What can hang from each mark:
q874: q373 q586
q747: q322 q490 q586 q874
q702: q490 q586
q542: q586
q373: q542
q74: q747 q803
q322: q747 q964
q803: q74
q490: q702
q586: q964

Known rows, with every way that one mark hangs from another:
q322[q747[q586] q964]: [ 40 -21 -30 -10 -25 -15  11  28  -7   2  14  -9  -7  16 -14   2  11  13
 -19  14 -27  16  -2  -7   3]
q803[q74]: [ -6   3   4  -1  -8  -7 -17  -7 -21  -6   6  22  22  -8   5  -4  -2  -6
 -12 -10  13   4  -2  -1   2]
q702[q490 q586]: [  9  10 -15  12 -18   7   0   3   4  13 -25 -12  24 -19   2 -23  13  41
 -25  27   3   4  -5  15  11]
q803[q74[q747[q490]]]: [ 22  -3   7   2   8 -25 -11 -23 -14 -14 -10  33  44  16  -1   8  14  25
   1 -12   9   7 -15  -4 -18]
q586[q964]: [ -1  -3  -5   0   9  -3   4  -6  -1   1   2   3 -11   8  -2   4   4  -3
 -12 -11 -12  -4  -1   9   6]
q874[q373 q586[q964]]: [-12  18  -9   4  19  14  11 -15  42  13 -19   0  -6  12  -7   7  14  -7
 -11   5   6  -9  45  20  42]
q74[q747[q322[q964] q586 q874] q803]: [ 66 -30  -1 -35 -24 -27  18 -16  -6  21   9  41  13  12 -18  35  35  21
 -60 -13  -7  13  -1  -3 -27]
q747[q322[q964] q490 q874[q373[q542]]]: [ 34 -22 -15 -55 -11  -5  54 -15  12  -7  -2  22   5  12 -16   7  40  -9
 -26 -14   5  16  -9   6 -31]
q74[q747[q322 q490 q586 q874]]: [ 65 -10   0 -18 -10 -12  38 -29  -2 -12  -6  43  30  29  -1  23  29  35
 -20 -11   6  -8 -15 -15 -59]
q490[q702]: [  0 -11 -10   4 -16   9  -7 -10   6  12  -1  -2  -8 -16   2   5   4   4
  -1   6   8   0 -10   2 -22]
q322[q747]: [ 12  -9 -11 -11  -4   5   1  12  -2  -8   8  -6  -8   2  -4   5   9   8
   7  15 -10   8  -2  15  -2]
q322[q747[q874[q373[q542] q586[q964]]]]: [ -5   7 -20 -52   2  10  30 -18  27  15  -9   5 -15   0  -9   8  42  -7
 -20   6   4  10  29  55  25]
q322[q964]: [  8 -13  -8   3 -11  -6   3  13   1   3  12  -5  -4   5 -15  -1   2 -11
 -17  -3 -19  12  -9  -4   9]
q490[q702[q586[q964]]]: [  5  -7 -14   7 -17   1   4 -12   8  33  -2  -3  -9 -26  10  -3  15  27
 -20  13  -3   1  -4  17 -10]
q747[q322[q964] q874]: [ 27 -16  -1 -19 -26  13  26  -6  -2  -6  26  24   0   2 -14  12  16 -23
 -41 -15 -14   6 -21   0 -28]
q373[q542[q586[q964]]]: [ -6   0 -39 -16  10 -47  -6 -15 -23  -3 -18  -3  -3  10  15  -6  29  16
 -16  -4 -11  18   8   6   2]
q747[q490 q874[q586[q964]]]: [  2  -1   3 -11   0  16  39 -25  17  -2 -11  14   8  15   3  14  21   8
 -19 -17   4 -21   0  13  -6]
q747[q322[q964] q490 q586]: [ 60 -29 -30  -1 -18 -17  37   3  -7 -18  -4  13  16  36 -10   9  15  17
 -21  -3 -15   0  -6 -41 -35]
q803[q74[q747[q874]]]: [  8   9  25 -16 -10  -9 -13 -27 -14   3  16  47  30 -11   0   7  15   1
 -31 -22  16   7 -19  21 -15]
q747[q322[q964] q874[q373 q586]]: [ 16   6  -7 -16 -16  31  33 -18  41   7   6  20   4   7 -20  14  25 -27
 -40   0   4   1  24  11   7]
q702[q586[q964]]: [  5   4  -3   3   1  -7  11  -2   1  21  -2  -1   0 -10   7  -7  11  22
 -20   7 -11   2   6  16  12]
q747[q322 q490[q702] q586[q964] q874]: [ 51 -27 -21 -21 -26   9  46 -33  -2  -5  -1  33  -2  12   8  22  28  25
 -36 -18   9 -22 -22 -13 -72]
q74[q747[q322 q490] q803]: [ 53 -30  -1 -18  14 -25   9 -28  -3  -4 -22  31  25  25  -9  38  31  41
  -3  -2   5   5   4  -6 -37]
q322[q747[q490[q702] q874] q964]: [ 33 -41 -15 -29 -39  17  29   3   4  -3  22   0 -12  -6 -12  13  28  15
 -18   2  -9  10 -45  16 -47]
q542[q586[q964]]: [ -1   6 -25   6  11 -24  -9  -8 -12 -10  -5   0  -4  14  15   1  17  16
 -19  -4 -11   4   8   1   3]
q542[q586]: [  0  10 -20   6   2 -21 -12  -2 -10 -10  -7  -3   7   7  17  -3  14  19
  -8   7   3   6   9  -7  -4]
q373[q542[q586]]: [ -5   3 -34 -17   3 -43  -9 -10 -22  -4 -19  -6   8   2  17 -10  25  17
  -3   8   2  22   7  -2  -6]

Rows:
[ 27  10  14 -16 -19 -21  -5 -23 -19   8  12  48  35  -2   4   6  17  17
 -40 -19  18   3 -10   2 -18]  q803[q74[q747[q586 q874]]]
[ 23  -7  -7 -10  -2  24  46 -35  15 -14 -10  29  13  23   1  23  28   1
 -23 -17   3 -22   3   4 -30]  q747[q322 q490 q874[q586[q964]]]
[ 19  -9  -1 -43 -17  20  23  16  22   4  28   1 -19  -4 -21   4  24 -10
 -30   4  -8  18  -4  38   9]  q322[q747[q874[q373]] q964]
[ 34 -35  -1 -14   0 -22  -5 -28   6  18 -23  14  11   1  -5  33  30  52
   1   2  15   7  -9   6 -36]  q74[q747[q490[q702]] q803]
[ 24  -8  -8 -30 -12  24  42   4  40  -2   2   0   2  14 -18  12  33   5
 -16  10  -1   5  11  27  10]  q322[q747[q490 q874[q373 q586]] q964]
[ 20 -13 -10   3 -19   1  20  -9   9  19 -14  -4  12 -20  13  -3  19  48
   3  21  13   0 -13  -2 -34]  q747[q490[q702[q586]]]
[ 38   0   5  -3   0  11  30 -42  22  -9 -15  38  36  26  -5  28  32  17
  -9  -3   8 -10  -1   3 -37]  q74[q747[q322 q490 q874[q586]]]
[-16  17 -18 -19  10  -6  10 -15  31  20 -33  -6   6   1  -4  -3  22  -6
   3  16  17   9  45  17  33]  q874[q373[q542] q586]
[ 11   8 -30 -48   6 -19  24 -33   0  -7  -8  26  -6   6  10   6  49   0
 -40 -12  10  12  19  23 -19]  q747[q322 q874[q373[q542[q586[q964]]]]]
[  8   6 -19  13  -9   2   4  -2   3  14 -23  -9  13 -12   1 -18  17  39
 -39  15 -10   1  -6  24  16]  q702[q490 q586[q964]]
[ 34 -32 -20 -12 -11  -5  20  21  -2 -17   9 -12   0  22 -17   5  17  16
   2   9 -26  16 -21   1 -11]  q322[q747[q490] q964]
[ 46 -18 -29   2 -22 -13  18   6  -6  -3   6  13   5  22 -13   7   8  -2
 -31   1 -19   5   2 -31 -18]  q747[q322[q964] q586]
[ 26   1   1   2 -25   2  -4 -35   4   5  14  53  44  10 -18  20  27 -18
 -50 -13  -2  12  -3   7  -9]  q803[q74[q747[q322[q964] q874[q586]]]]
[ 68 -21 -21   5 -15 -37   7 -16 -21 -16  -3  46  49  39 -13  15  23  24
 -31 -11  -9  13 -13 -35 -35]  q803[q74[q747[q322[q964] q490 q586]]]
[ 17  -6  -8  -4 -27  23  27 -16  16   2  12  21  11   8 -15  15  19 -25
 -41  -5  -7  -1   4   1  -9]  q747[q322[q964] q874[q586]]
[ 25 -30 -21 -14 -40  26  30  -6  23   5   7  -2   0   0 -13  16  33  12
 -16  12  -5   3 -21  16 -28]  q322[q747[q490[q702] q874[q586]] q964]
[ 33   5  11 -14 -11 -14  12 -16   0  15   4  27  13   6  -1  11  17  22
 -27  -9   5  -1  -9   4 -18]  q74[q747[q586 q874]]
[ 43 -13 -13   8 -18 -29 -10 -28 -14   3 -16  33  39   9   6  11  19  46
 -10  -2  20   1 -16 -20 -43]  q803[q74[q747[q490[q702] q586]]]
[ 40 -15   0 -35 -10  17  50  -9  22 -13   9  25   4  15 -18  13  27  -7
 -30 -13   3   2  -8   2 -30]  q747[q322[q964] q490 q874[q373]]
[ 18 -14   1 -18 -24  11  38 -23   9  23   2  12  -1 -24  14   2  30  40
 -28  -4   9  -9 -28  22 -41]  q747[q490[q702[q586[q964]]] q874]
[ 30   6  -3 -46 -15  13  30   8  16   5  11   9 -12  -1  -1   5  22  16
 -23  10  14  -1  15  24  -2]  q322[q747[q586 q874[q373]]]
[ 48 -33  -7 -12  -3 -27  -6 -12   0  14   1  25  12  15 -25  34  27  12
 -31  -2 -19  22   4   1 -11]  q74[q747[q322[q964]] q803]
[ 28   2  -8 -45  -6  10  35   2  15   5  13  12 -23   6  -3   8  26  13
 -36  -2   1  -4  14  31   4]  q322[q747[q586[q964] q874[q373]]]
[ 53 -32 -32 -12 -20 -18  29  24  -7 -13   3  -8   3  30 -12   4  17  32
  -9  11 -24  10 -12 -16 -15]  q322[q747[q490 q586] q964]
[ 37  -8 -11 -43 -27   7  33  20  16  10  23   4 -15   4 -17   3  25   5
 -39   6  -6  12   5  20   5]  q322[q747[q586 q874[q373]] q964]
